Each row comes from the steps of one path. Every step used is in the known rows, and no mark comes twice. Write the path behind each row, first mark first.
Known rows
F D A Y: [ 0.50  2.81  1.56  1.83  0.93  0.12 -0.24 -0.27  0.04  2.54 -2.33  1.23
  1.53 -0.77 -3.16 -0.97 -1.73 -0.73]
K D A Y: [ 0.82 -0.26  2.08 -0.34  0.31  0.81  0.89 -0.51  0.04  7.38 -0.86  0.20
  1.42 -0.81 -2.66  0.04 -4.43 -0.05]
K Y: [ 1.27 -0.64 -0.01 -0.86  1.66  1.99  0.63 -0.63 -0.24  2.20 -1.01  0.63
  1.85 -1.34 -0.21 -0.20 -2.71  2.86]
A Y F D K: [ 2.01  3.54  1.99 -1.12  4.75 -1.85 -1.83 -0.15 -0.42  0.24 -2.59  3.39
  2.36 -1.39 -1.89 -3.32 -0.04  4.14]
A D K: [ 1.76  2.07 -0.02  4.51  2.38 -1.94 -0.98 -0.88 -0.93  2.99 -1.94  0.82
  1.98 -0.31 -0.99 -0.43 -0.69  2.83]
Q F Y K D A: [ 2.67  3.78 -3.24  0.76  6.02  0.41  0.53  0.36 -1.59  6.48 -0.57  0.44
 -0.10  0.51  0.08 -0.21 -4.35 -1.06]
Y K: [ 0.38  2.62  0.10  0.72  1.84  1.10  0.11  0.23 -1.51  0.56 -0.83  1.62
  0.75  0.20  0.55  0.28 -1.57  1.32]
F Y: [ 1.35  3.62 -0.78 -0.97  2.95  1.57 -0.32 -0.59 -0.91  2.79 -2.33  0.07
  0.58 -0.46  0.03 -1.17 -2.04  1.57]
K Y A D: [ 1.95 -0.25 -1.77  3.51  1.75  2.29  2.93 -0.49  0.34  2.30 -1.16  0.17
  0.97  0.08 -0.78  1.10 -3.01  3.44]
D K Y F: [ 2.02  0.97 -0.07 -2.49  5.64 -0.80 -1.31 -0.38 -1.01  2.24 -0.78  2.43
  2.32 -2.46  0.41 -2.85 -1.04  5.07]
Q F Y A D K: [ 4.35  4.34 -4.04  2.97  6.64 -0.90  0.02  0.29 -1.60  2.86 -2.35  0.68
  0.28  0.37 -0.11 -0.46 -1.11  2.45]
F Y K D A: [ 0.88  4.60 -1.38  1.83  3.56  0.31  1.54  0.12 -0.85  6.62 -0.88  0.12
 -0.06  0.73 -0.49 -0.35 -3.58 -0.36]
Y K D A: [ 0.48  2.35 -0.09  2.67  1.73  0.09  1.00  0.27 -1.28  5.79 -0.11  0.29
  0.54  0.47 -0.37  0.78 -4.21 -0.69]
A D: [ 0.99  0.71 -0.28  3.63  1.29  0.86 -0.35 -1.42 -0.56  2.58 -1.87 -0.02
  1.40  0.34 -1.10  0.20 -2.48  1.72]
A D K Y: [ 2.10  0.17 -0.62  3.85  2.82 -1.33  0.47 -0.98  0.22  3.49 -1.24  1.24
  2.56 -1.23 -1.15 -0.54 -0.73  4.56]
A Y K: [-0.05  1.24  2.03 -1.06  1.10  1.48  1.00  0.28 -0.08  0.99 -0.79  2.38
  0.92 -0.30 -1.29  0.19 -0.90  2.38]
Y F Q: [ 2.18  3.05 -0.56 -3.40  5.53  1.83 -1.76 -1.69 -1.52  0.74 -1.96  1.02
  1.59 -2.10 -0.10 -4.89 -2.86  1.66]
Y F: [ 1.00  1.72  0.22 -2.71  4.13  1.36 -1.98 -0.96 -1.81  1.29 -1.46  1.24
  1.09 -1.08  0.45 -1.94 -2.69  2.42]

Write each row's path
[ 1.40  1.54  0.50  1.26  1.70  0.93  1.58  0.21 -0.99  3.48 -0.59  0.88
  0.98  1.23  0.36  1.02 -4.16  1.64] => Y K D
[ 5.19  2.85 -2.92  1.85  5.47 -0.75  0.65  1.47 -1.44 -0.26 -1.73  2.19
  1.91 -0.64  0.40 -0.30 -1.95  2.60] => Q F D K Y A
[ 3.24  2.44 -0.85 -3.19  7.16 -0.38 -1.04 -1.21 -0.92  1.59 -1.40  2.24
  2.78 -3.53 -0.21 -5.73 -1.17  4.20] => D K Y F Q
[-0.83  2.13  1.46  0.35  1.26  0.66  0.45  0.26 -0.42  3.33 -0.40  1.97
  0.56 -0.91 -1.93 -0.14 -1.03 -0.09] => D A Y K
[ 2.67  4.92 -2.28  4.26  4.21 -0.85  1.10 -0.14 -0.79  2.90 -2.51  0.53
  0.28  0.60 -0.50 -0.71 -0.36  3.07] => F Y A D K
[ 0.99  0.10  2.21 -0.65  0.88  1.36  2.46  0.23  0.27  3.84 -0.45  1.88
  1.26  0.61 -1.51  0.80 -3.50  2.70] => A Y K D
[ 3.70  3.67 -3.53 -1.72  5.40  2.33  0.28  0.71 -1.98  1.57 -1.95  0.32
 -0.38 -0.05  1.07 -0.04 -3.12  0.74] => Q F Y A
[ 0.05  4.25  1.16  3.00  1.46 -0.01  0.71  0.33 -0.06  1.27 -1.54  2.53
  0.97  0.05 -2.52 -0.56 -0.73 -0.28] => F D A Y K
[ 3.23  1.90 -1.56  0.82  7.17 -0.88 -0.49 -2.11 -0.12  2.39 -1.59  1.94
  2.95 -2.53 -1.40 -5.35 -1.20  4.85] => A D K Y F Q
[ 1.91  1.51  0.91 -3.54  4.77  1.04  0.11 -1.58 -0.23  6.36 -1.11  0.78
  1.76 -2.40 -2.79 -4.69 -4.69  0.52] => K D A Y F Q
[ 2.08  0.54 -0.77  1.60  5.80 -1.34 -0.76 -1.30 -0.23  3.22 -1.14  2.03
  2.46 -1.48 -0.75 -2.57 -1.08  5.85] => A D K Y F
[ 2.86  2.78 -0.08  2.52  3.13 -1.52  0.08  0.04 -0.24  0.87 -2.15  1.99
  2.85 -1.07 -0.63 -1.36 -0.83  3.50] => F D K Y
[ 1.26 -0.16 -0.29 -3.21  4.56  1.99 -0.49 -0.91 -0.61  2.06 -0.86  1.54
  1.77 -2.03  0.20 -2.09 -2.87  4.07] => K Y F
[ 1.62  3.36 -0.77  1.90  3.95 -0.06 -0.44  0.65 -0.86  1.09 -1.30  2.63
  0.97 -0.22 -2.06 -0.40 -1.65 -1.22] => Q F D A Y K
[ 1.82  1.70  1.26 -5.27  4.91  2.13 -0.86 -1.68 -0.33  1.17 -1.99  1.95
  1.93 -2.65 -2.01 -4.99 -2.16  2.66] => A Y F Q
[ 2.16  0.67  0.25 -0.06  2.95 -0.82 -0.06 -0.08 -0.69  2.67 -1.06  1.56
  2.46 -1.94 -0.06 -0.84 -0.90  3.77] => D K Y
[ 0.62  0.03  1.77 -2.74  3.24  0.66 -0.19 -0.86 -0.32  6.92 -0.72  0.87
  1.22 -1.30 -2.27 -1.83 -4.68  1.43] => K D A Y F
[ 2.79  1.64 -0.64  0.53  2.80  0.06  1.54  0.88 -0.93  2.05 -0.89  1.34
  1.43 -1.49  0.40  0.05 -1.23  3.81] => D K Y A
[ 2.33  2.77 -0.93  5.05  2.43 -1.14  0.58  0.13 -1.21  2.29 -1.87  0.72
  0.85  0.39 -0.53  0.39 -0.94  2.77] => Y A D K
